Each row comes from the steps of one walk. Every step used is in the known rows, and no mark comes twice. Write the walk behind each row, first mark first.
Known rows:
nivedo, sanan, zenakof, rozib: |  26 |   4 |   3 |   1 |  -6 |  19 |  25 |   3 |   0 |  13 |  -2 |  -6 |  35 |  -8 |   7 |  29 | -41 |  24 |  -9 |  -9 | -10 |
mizeka, sanan, zenakof, rozib, vena: |  25 |  20 | -10 |   1 |  18 |  52 |  16 |  -9 |  -3 | -15 |   5 |  13 |   3 |   3 | -16 |  29 | -45 |   3 |  -6 | -20 |  -8 |
lerev, vena, rozib, nivedo, sanan: |  43 |  14 | -15 |  34 |  -7 |  11 |  39 |  12 |  -3 |  10 |  -9 |  11 | -28 |  13 |   7 |  -5 | -24 |  12 |   8 |  -1 |  11 |
nivedo, sanan, bibog: |   7 |  11 | -14 |  -5 | -17 |  -9 |  17 |   6 |   5 |  29 |  24 | -32 |   7 |  -5 |  42 |  32 | -12 |  44 |   9 |  -8 | -13 |
zenakof, rozib: |  10 |   8 |  -9 |  22 |  15 |  14 |   8 | -11 |   6 |   8 |  -8 | -15 |  14 |   8 |  24 |  14 | -22 |  -6 | -12 |   9 |  -5 |
zenakof, rozib, sanan: |  19 |   6 | -27 |  32 |  18 |  22 |  17 |  -4 |  18 |  13 |  -6 | -19 |  21 |   4 |  11 |   3 | -33 |  -9 |  -3 |   6 |   7 |
rafebe, zenakof: |  10 |  15 |  10 |   4 |  -2 |  13 |  11 |   8 |  12 |   7 |  11 |  -6 | -20 |   9 |  -2 |  18 |  10 |  -5 | -17 |   2 |  -4 |
zenakof, sanan, lerev, vena: |  49 | -12 |  -6 |   4 | -16 |   3 |   5 |  17 | -17 |  31 |  -3 | -28 |  -2 |  18 |  30 |   3 | -22 |   1 |  17 | -23 |  11 |
zenakof, rozib, nivedo: |  12 |  18 |  10 |  30 |  21 |  18 |  -2 | -21 |  -2 |  15 |   4 | -24 | -19 |   4 |  10 |   0 | -23 | -13 | -17 |  20 |   4 |
sanan, zenakof: |   6 |   8 |  15 | -35 |  -7 |  18 |   1 |   9 |  -7 |   3 |  15 |  11 | -13 |  -3 |   9 |  22 |  -5 |   5 | -11 | -20 | -10 |
nivedo, sanan, zenakof, rozib, vena, lerev: |  43 |   6 |  17 |  -5 |   8 |  64 |  16 |  -5 | -21 |  -1 |  -5 | -12 |  23 |   5 |   1 |  19 | -68 |   9 |   7 | -11 |  -2 |
rozib, nivedo, sanan, lerev: |  24 |   5 |  16 |  11 | -11 |   5 | -29 |   2 | -16 |  42 |  12 | -37 | -25 |  -7 |  19 |   7 | -12 |  17 |   9 |  -4 |  18 |
lerev, vena, rozib, nivedo, sanan, zenakof: |  50 |  10 |   6 |   3 | -15 |  18 |  45 |  14 | -15 |   5 |   0 |  28 | -30 |   6 |  -9 |   0 | -28 |  17 |   3 | -17 |   7 |
mizeka, sanan, lerev: |  28 |   7 | -14 |  -7 |  -9 |   8 | -19 |   3 |  -5 |  24 |  -2 | -17 | -11 |  -2 |  21 |  25 |  -5 |   1 |  10 | -25 |   6 |
zenakof, sanan: |  11 |   0 | -11 |   2 |  -1 |  17 |   6 |  11 |   8 |  15 |   5 | -15 |  11 |  -5 |  30 |  13 | -17 |   8 |  -1 |  -8 |  -5 |
mizeka, sanan, lerev, vena: |  52 |  10 | -23 |  -1 | -17 |   1 |   5 |  16 | -10 |  26 |  -5 | -15 | -19 |  19 |  12 |  19 | -14 |  -4 |  20 | -31 |  11 |
lerev, vena, rozib, zenakof: |  31 |   1 |   4 |  26 |  -5 |  20 |  48 |  24 |  -5 | -20 | -14 |  23 | -44 |  26 |   5 |  -5 |  -7 | -13 |  -9 |  -1 |  15 |
rafebe, sanan, lerev: |  24 |  -4 |  -4 | -27 | -14 |   6 | -22 |   2 |   5 |  27 |  -2 | -25 | -14 |   4 |  21 |  20 |  -4 |   6 |   9 |  -3 |   1 |
rafebe, sanan, zenakof: |  18 |   9 |   2 | -53 | -15 |  21 |  11 |   9 |  13 |   6 |  12 |   6 | -11 |  -5 |  -7 |  29 | -14 |  15 |  -7 | -10 | -16 |
mizeka, sanan, zenakof, rozib: |  32 |  17 | -10 |  -6 |   4 |  27 |  25 |  -7 |   3 |   2 |  -2 |   4 |  16 |  -8 |  -4 |  34 | -33 |   2 | -12 | -17 | -13 |
mizeka, sanan: |  14 |  24 | -27 |  -2 |  -1 |  15 |   7 |   9 |  16 |  10 |   4 |  -3 |  -6 |  -5 |  10 |  29 |  -9 |   4 |   0 | -14 |  -4 |
sanan, bibog, vuni: |  -1 |  24 | -16 | -29 |   6 | -11 |  -9 | -11 |   0 |  15 |  47 |   6 | -26 |  13 |  50 |  24 |  -7 |  13 |  -8 |   1 | -13 |
nivedo, sanan, lerev: |  22 |  -6 |  -2 |   3 | -18 |   0 | -18 |  12 |  -8 |  34 |   0 | -26 |   7 |  -2 |  34 |  22 | -12 |  23 |  13 | -16 |  10 |
rafebe, sanan, lerev, vena: |  49 |  -1 | -12 | -20 | -22 |   0 |   3 |  13 |  -1 |  27 |  -5 | -23 | -23 |  26 |  10 |  14 | -13 |   2 |  18 | -10 |   5 |

Write each row's walk:
|  68 |  -2 |  -6 |  41 |  -2 |  12 |  32 |   5 |  -3 |  28 |  -7 | -35 |  -2 |  33 | -14 |  -6 | -27 | -21 |   5 |  -3 |  21 | : rafebe, zenakof, rozib, sanan, lerev, vena
|  10 |  -3 |  15 |  16 |  -2 |  27 |  18 |  22 |   7 |   3 |  11 | -20 | -15 |  -6 |  13 |   8 | -13 |   3 | -14 |   2 |   9 | : rozib, zenakof, sanan
|  34 |  -6 |   7 |  22 |  -7 |  10 | -11 |  -4 | -20 |  22 | -10 |  -4 | -25 |  -7 |  28 |  -2 | -12 |  13 |   8 |  -6 |  19 | : vena, rozib, nivedo, sanan, lerev
|  16 |   6 |  11 |  -9 |   7 |  22 |  13 |  -8 |  -7 |   1 |   1 |   1 |  12 |   3 |   8 |  20 | -26 |  -1 | -19 |  -8 | -11 | : sanan, zenakof, rozib
|  48 |   8 |   7 |  17 | -18 |  -1 |  -3 |  15 | -20 |  43 |   8 | -34 | -33 |  14 |  10 |  -1 | -21 |  11 |  18 | -10 |  23 | : rozib, nivedo, sanan, lerev, vena
|  17 |  -2 | -31 |  17 |   8 |  25 |  21 |   7 |  13 |  -5 | -14 |  20 |  -4 |   0 |  20 |  -5 | -12 |  -7 |   2 |  -9 |   9 | : vena, rozib, sanan
|  56 |  -7 | -21 |  32 |   2 |   8 |  15 |   3 |  -9 |  29 | -13 | -34 |   8 |  28 |  12 |  -8 | -37 | -18 |  15 | -10 |  22 | : zenakof, rozib, sanan, lerev, vena
|   7 |  -3 |  13 |  20 |   2 |  26 |  23 |  13 |   0 | -23 | -10 |  22 | -36 |   4 |  15 |   3 |   2 |  -8 | -19 |   6 |   9 | : vena, rozib, zenakof
|   9 |   8 |  12 |  -2 |  21 |  47 |   5 | -12 | -14 | -17 |   9 |  10 |  -2 |  12 |  -4 |  15 | -37 |  -1 | -12 |  -9 |  -7 | : sanan, zenakof, rozib, vena
|  17 |  12 |   8 | -11 |  15 |  56 | -15 |   0 | -16 |  -6 |   2 | -12 | -22 |  18 |  19 |   7 | -30 | -18 |  10 |  -7 |   4 | : rozib, vena, lerev
|  47 |  -4 | -19 |   8 | -10 |   5 |   3 |  21 |  -9 |  30 |   0 | -23 | -17 |  23 |  12 |  -7 | -17 | -12 |  23 | -23 |  24 | : rozib, sanan, lerev, vena
|  59 |   5 |   4 |  44 |  -6 |   2 |   9 |  -3 | -21 |  40 |  -6 | -45 | -10 |  18 |   9 |  -2 | -41 |   6 |  12 |   3 |  21 | : zenakof, rozib, nivedo, sanan, lerev, vena
|  24 |  -5 | -11 | -14 |   1 |  31 |  26 |   8 |   0 | -12 |  -5 |  37 |  -5 |  -6 |   4 |   1 | -16 |  -2 |  -4 | -23 |   4 | : vena, rozib, sanan, zenakof
|  10 |   9 |   6 |  -9 |   2 |   6 |  13 |   6 |   1 |   9 |  52 | -10 | -31 |   3 |  39 |  18 | -18 |  18 | -15 |  11 |   0 | : rozib, zenakof, sanan, bibog, vuni
|  14 |  36 | -34 | -26 |   3 |  -7 |   2 |  -7 |  11 |  17 |  44 |   8 | -22 |   4 |  39 |  38 | -15 |  17 |  -2 |  -8 | -14 | : mizeka, sanan, bibog, vuni
|  43 | -11 |  -2 |  33 |  -6 |  27 |  57 |  27 |  -2 | -14 | -15 |  14 | -23 |  15 |  10 |  -6 | -20 |  -4 |  -5 |  -3 |  14 | : lerev, vena, rozib, zenakof, sanan
|  48 |  -2 | -20 |  -8 |  -7 |  26 |  51 |  21 |  -4 | -10 |  -9 |  39 | -14 |  17 |  -6 |  -7 | -24 |  -7 |   5 | -31 |   8 | : lerev, vena, rozib, sanan, zenakof
|  50 |  19 |   4 | -14 |  16 |  73 |  16 | -14 | -17 | -12 |  -6 |  -3 |   4 |   5 | -11 |  24 | -61 | -14 |   3 | -20 |  -4 | : mizeka, sanan, zenakof, rozib, vena, lerev
|  44 |  25 | -23 |   8 |  -3 | -10 |  34 |  -4 |  -9 |  16 |  33 |  22 | -43 |  20 |  34 |   2 | -31 |  26 |   6 |   4 |   4 | : lerev, vena, rozib, nivedo, sanan, bibog, vuni
|  55 | -16 |   7 |  33 | -24 |   8 |  34 |  28 | -19 |   7 | -22 |   2 | -27 |  19 |  14 |   2 | -16 |  10 |   9 | -11 |  28 | : nivedo, sanan, lerev, vena, rozib, zenakof
|  57 | -15 |   5 |   4 | -21 |  16 |  32 |  18 |  -7 |  -3 | -20 |   3 | -48 |  27 |   1 |   1 |  -8 |  -5 |   5 |   1 |  18 | : rafebe, sanan, lerev, vena, rozib, zenakof
|  20 |   7 |   1 |  10 |  10 |  44 |  18 |  -1 |  -8 |  -4 |   6 |   2 |  21 |   2 |  -4 |  24 | -53 |  25 |  -3 | -11 |  -6 | : nivedo, sanan, zenakof, rozib, vena
|  21 |  19 |  -2 |  42 |   9 |  15 |   9 |  -9 |   5 |  26 |   3 | -32 |   4 |  -6 |   8 |  10 | -37 |  13 |  -7 |  19 |   6 | : zenakof, rozib, nivedo, sanan
|  59 | -24 | -14 |  14 | -12 |   8 |  21 |  10 | -22 |  12 | -24 |   3 |  -2 |  20 |  38 |  -6 | -20 |  -4 |  16 | -25 |  11 | : zenakof, sanan, lerev, vena, rozib
|  27 |  12 | -10 |  27 |   6 |   8 |  42 | -14 |  16 |  18 |  21 | -42 |   7 |   9 |   5 |  10 | -18 |   4 |  -9 |  11 |  -5 | : rafebe, zenakof, rozib, sanan, bibog
|   8 |  -2 |  15 |   2 | -11 |  10 |  26 |  12 |  -1 |  11 |  31 | -40 | -20 |  -7 |  30 |  15 |  -8 |  23 |  -8 |   2 |  -3 | : rozib, zenakof, sanan, bibog
